In the rows, 128 means zero.
Known rows, with every way that one mark hangs from another
P{Z{F Q{X}}}: [166  58 201 136 141 144 176 127 109 124 143 110  88 153 137  94 115 171
 111 112  56  83 191 120 146 127 169 172 143 115 167  90 136 133  92]
X{M{F{Q} N}}: [170  45 144 146 136 164 114 106 138 129 123 123 141 143 129 102  99 144
  77 100 165  86 170 141 169  81  84 140 141 130 103 161 138 166 105]
Z{P}: [168  88 112 110  94 138 119 152 100 116 122 160 140 165 136 123 164 112
  90  99 103  74 187 105 131  89 105 168 127 138 147 129 120 162 120]
D{M}: [122  99 140 123 106 154 131 121  68  97 126 165 144 164 130 118 135 127
 110 146  85  87 146 121 125 113  90 161 126 170 124 122 102 128 123]
B{M{F N}}: [113  26 113 128 117 128  97  94 100 103  95 150 176 172 125  88  82 133
 119 113 106  69 156 159 151  67 121 153  99 130  76 161 158 157  78]
Q{D{M S}}: [131 145 166 108 109 157 165 115  86 122 134 185 131 136 122 150 158 118
 135 144  78 107 119 114 100 114 103 140 126 134 115 138 103 136 123]
D{M{F N} Q{Z}}: [ 80  89 160  99 108 173 103 114 124 100  73 118 136 127 141  72 103 142
 150 156 149  92 110 166 111 144  95 129 164 190  70 108  69 147  98]
Z{Q{B}}: [151  69 143 115 168 156 153 102 121  59 160 168 151 159 140 139 156 147
  89 104  72 118 172 147 134 120 123 188 148 131 185 124 177  97 145]
Z{F P}: [158  93 128 111  74 144 152 145 116 137  93 126 130 159 129 117 145 119
  90 110 112  72 189  91 148  94 115 160 120 150 129  85 108 185 109]
X{M}: [183  79 133 128 127 143 153 109 105 109 162 152 122 140 143 113 134 129
  98 108  97 105 179 103 150  88 104 151 120 143 124 138 139 138 116]
Q{N Z}: [144 110 122 118 102 152 116  99  86  74 112 142 108 120 125  71 128 138
 122 111  76 104 148 132 134 156 125 147 180 126 110 175 105 136 111]
S{D{M{F{Q} N}}}: [ 93  70 175 147  98 189 102 120 119  87 110 164 151 181  97 114  85 161
  80 157 161  67 160 127 141 113 110 136 168 131  78 126  94 156 125]
B{M{N}}: [131  46 107 132 119 111  96 105  74  92 111 165 143 166 120  81  98 134
 110 104  85  99 155 141 140  77 109 156  89 110 120 162 146 146  92]
M{F N}: [120  54 116 114 131 144 113 102 124 115  90 129 155 174 123  94 117 142
 117 110 122  69 151 164 148  81  87 161 134 154  87 146 127 167  73]
Q{B{M} X Z{F}}: [134  75 154 170 123 120 123  61 103  97 119 111 108 105 117  72  93 152
 137 150  35  89 163 132 145 144 173 163 129 127 123 155 159  85 138]
M{F{Q}}: [152  61 143 138 129 175 120 146 122 117 128 164 183 165 110 111 119 124
  74 123 117  65 181 147 167 108 106 151 121 143 122 150 125 165 116]
Z{F{M{N}} P Q}: [139  83 149  91  71 155 131 171 150  74  81 115  91 188 153 120 119 122
  96  80 147 106 197 128 149  90 126 170 129 107 176  60 120 172  89]
D{M{F} Q{X}}: [103  87 176 120 147 157 123 117 100 111 109 138 151 116 151 110 103 108
 157 178 112  69 142 150 117 142 127 154 138 190  97  87  81 108 102]
F{Q{B}}: [167  78 120 149 152 152 112 125 115  89 147 162 147 142 106 137 145 139
  74 124  80 106 175 127 157 133 102 161 133 128 178 149 151 116 170]
X{M{F{Q{B D}}}}: [208  62 141 163 155 166 144  87 149 143 162 128 155  99 147 173 129 138
  76 129 125 119 165 136 149 124 135 137 145 145 122 167 159 123 153]
F{M Q}: [167  96 126 138 102 163  98 190 122  61 135 171 121 178 112 124 122 110
  86 123  97 102 203 130 164 125 104 143 101 110 179 141 118 145 125]
B{M{F{Q{D}} N}}: [147  38 126 165 111 143  94 122 102 134 103 152 180 136 131 110  78 136
  92 119 129 106 159 171 142 100 135 120 101 111 108 188 127 169  94]
F{M}: [154 102 109 118 105 147 112 170 120  59 132 164 109 187 128 123 130 106
 122 122  78  98 188 131 154 109 109 161  99 135 145 127 127 137 103]
X{M{F{Q}}}: [185  51 153 142 131 178 137 121 130 126 157 149 160 140 131 122 111 130
  69 116 139  79 188 123 167  93 109 137 127 140 111 151 145 154 122]
S{D{Q{B M Z}}}: [121 109 139 117 123 131 153  90 147  20 152 153  75  95 134 116 141 156
 145 190 112 143 151  94 119 196 144 130 200 143  95  83 150  95 171]
Q{M{F} X Z}: [123  86 154 140 129 129 130  65 103  80 101  97 112 103 141  69 113 131
 173 164  88  60 153 156 135 147 145 146 188 173  75 159 121 113 117]
D{M Q{X Z} S}: [107 155 203 115 131 158 132 115  97  85 124 168  83  86 117  76 127 116
 187 165  81  94 119 113 101 163 111 138 155 140 114 111  76 100 137]
P{Z}: [173  57 126 121 119 130 139 148  90 123 156 152 109 181 118 114 152 155
  99 108  56  76 175 112 145 109 118 155 123 133 142 136 137 145 104]
Z{F{Q{D M}}}: [169 115 152 144  92 127 188 127 108 116  98 122 119  97 135 131 128 143
  93 163 114 135 164 117 150 158 131 113 143 148 128 102  93 163 135]
B{M{F{Q} N}}: [127  21 126 146 120 145  84 119 106 110 104 165 182 165 112  88  78 134
  82 111 130  72 169 162 165  82 115 144  97 109 108 171 150 162  95]
S{D{Q{B Z}}}: [127 106 145 130 127 160 133 125 158  42 161 164  97 126 116 103 137 158
 123 163  99 129 165 101 121 179 138 140 171 133 113 109 135 110 155]

Rows
[ 94  78 171 125  93 190 140 113 113  86 142 180 161 186 116 130 108 140
 112 171 122  56 163 106 128 111 133 150 152 160  54 112 112 142 112] | S{D{M{F}}}
[153  48 131 117 132 145 130  79 136 125 117 114 134 151 144 101 109 148
 110 100 141  81 157 141 151  71  91 157 142 157  77 151 142 160  81] | X{M{F N}}
[158 118 140 146 129 164 114  87  71  98 123 149 132  81 129 178 127 134
  81 144  89 149 129 136 117 174 142 143 195 125 151 150 101  95 180] | F{Q{B D{M} N}}
[170 135 165 139 150 129 154 105 104 123 130 164 104 111 123 124 154 117
 164 131  48  99 151 124 112 115 128 148 128 110 124 172 117 127  98] | Q{D{S} X}
[169 109 144 152 127 149  78 146  92  49 109 147  79 119 123 111  87 100
 117 127  79 106 193 136 157 156 147 152 165  81 171 162 103 107 118] | F{M Q{N X}}
[114 122 170 107 111 176 162 101 105 133 125 175 164 136 127 154 145 116
 143 153 106  77 114 129 109 103 114 146 133 153  71 136 111 147 105] | Q{D{M{F} S}}
[103 113 164  99 117 165 140  86 112 140  88 148 145 138 122 140 133 133
 153 134 125  84  96 146 107  88  90 143 142 146  66 144  98 156  94] | Q{D{M{F N} S}}
[148 153 147 109 102 129 176  89 108  81 123 159  84  91 126 114 171 134
 170 150  81 133 123 118 107 146 121 118 163 126  94 161 123 140 136] | Q{D{S} M Z}
[164  89 166 115 135 146 120 106  76  77 122 144 113 114 168 111 128 103
 111  76  95  94 192 127 113 123 167 186 195  88 176 126 121 116 115] | Z{P Q{N X}}
[156 102 117 106  69 120 132 118  90  78 106 134  93 122 142 100 163 115
 128 129 118  92 165 105 121 133 117 142 177 149 123 130 122 143 151] | Q{M Z{P}}
[113  48 100 105 158 111 126  49 125  78  91 103 129 134 137 137 132 148
 131 147 122  87 126 157 149 102 100 176 182 169  87 129 180 112 134] | Q{B M{F N}}
[164  92 141 118 162 150 155  82 105  68 138 152 137 103 165 164 147 144
  97  97  75 163 152 157 112 158 166 172 193 115 163 147 153  99 137] | Z{Q{B D N}}
[131 129 137  72 139 115 176 117 111  59 132 188 106 102 137 125 158 105
 161 149 112 123 133  93 130 127  92 143 134 131 116  67 142 138 128] | D{Q{M} S}
[169  98 181 155 158 144 160 115  97  96 139 142 129 120 162 119 134 140
 130 113  59 124 179 164 104 143 158 160 141 126 169 151 108 116  97] | Z{Q{D X}}
[147 156 171 123  79 159 187 121 137 130 106 140 100 115 105  99 144 146
 144 135  75 119 133 113 127 135 122 123 129 123  95 140  99 177 106] | Q{D{S} Z{F}}
[127 101 161  85 114 140 201  81  89  47 100 129 114 103 164 117 111 135
 110 124 111 133 155 119 145 145 156 163 193 124 128  66 138 135 114] | Z{F Q{M N}}
[178  68 156 159 149 125 129  57 131 153 103  84 112 100 163 114 104 149
 146 119 119  98 152 164 127 100 131 143 154 149  77 179 113 135  71] | Q{D X{M{F N}}}
[155  92 145 163 130 132  64 161 120  67  92 128  73 159 112 100  94 125
 123 116  98  99 186 157 156 126 104 155 128  98 176 164  96 126 107] | F{M{N} Q{X}}
[174 106 161 102  78 160 178 121 111 116  96 126 132 109 176 143 131 123
  81  92 125 133 175 120 116 137 179 156 180 104 151  89 102 173 101] | Z{F P Q{D N}}
[141  90 174 126 163 116 165  87  81  47 135 145 108 112 166 108 130 132
 143 130  78 103 178 141 124 134 146 170 172 135 160 114 146  90 121] | Z{Q{M X}}
[139  89 104  92 161 102 152  95 115  56 130 146 109  90 152 146 151 127
 136 166 104 136 145 121 129 157 110 160 156 167 136  68 156  94 157] | D{Q{B M}}
[178  74 149 129 104 158 146 140  91 136 120 129  91 133 105 109 103 160
  59 112  86  97 174  93 169 144 143 139 162  95 140 106 112 169 118] | P{Z{F{Q{N}}}}
[143  80 124 125 124 114 116 113  92  74  94 139 109 130 118 103 128 144
  99 123 133 114 151 136 152 120  72 135 158 122 142 139 115 154 135] | F{Q{M{N}}}
[166 120 130 160  76 154  79 175 143  83  96 122  80 141 114  99 113 151
 113 123 116 142 165 171 131 162 112 104 138 109 157 192  74 163 115] | F{M{N} Q{D Z}}
[111 113 136  52 146 135 170  75 116  62 108 169 123  80 146 131 130  93
 161 153 138 109 119 112 134 129 128 146 184 122  65  72 152 135 107] | D{Q{M{F} N} S}
[178 109 131 136  52 173  77 207 132  75 120 153  91 164 119 111 142 104
  90 103 124  88 203 116 141 137 125 130 134 108 180 155 102 161 152] | F{M Q{Z{P}}}
[124 122 132 103 122 155 145  87 143  76  96 102  91  77 130  92 116 143
 122 147  96 142 136 120 140 190 146 152 189 147 116  87 113 118 135] | D{Q{B N Z{F}}}
[205  83 170 177 150 145 123 111  98 118 160 141 105 111 132 100 108 130
  92 119 100  96 195 116 155 119 121 144 135 115 160 165 121 114 133] | F{Q{X{M}}}
[154  50 100 132 137 137 119  50  92 102 123 148 172  99 154 158 102 123
 113 134  73 111 144 152 123 128 189 158 147 116  83 179 183 103 119] | Q{B{M{F}} D N}
[157  86 109 123 153 125 127  71  82  47 126 146 103  82 123 150 132 131
  91 137 103 130 149 119 153 161 128 154 208 119 150 137 157  93 188] | F{Q{B M N}}
[153 136 167 159  95 108 178  73 106 109  81  70  67  67 148  85 120 151
 169 180  70 121 148 134 124 181 163 122 179 167  97 136  78 124 115] | Q{D M X Z{F}}
[146  96 101  94 158 138 128  95 110  66 128 151 121  92 144 135 134 118
 111 131  91 142 149 124 132 161 126 168 172 133 140  99 140 101 139] | D{Q{B N}}
[171  98 133 131  71 137 115 144  95  78 111 144 101 113 127 101 153 120
  93 127 137  91 176 109 138 145 114 127 175 129 149 138 112 153 174] | F{Q{M Z{P}}}
[ 78  96 163  91 125 171 129  89 111 113  92 164 144 165 106 114 130 129
 139 131 128  58 110 137 129  67  71 160 138 144  70 124 123 150  97] | D{M{F N} S}
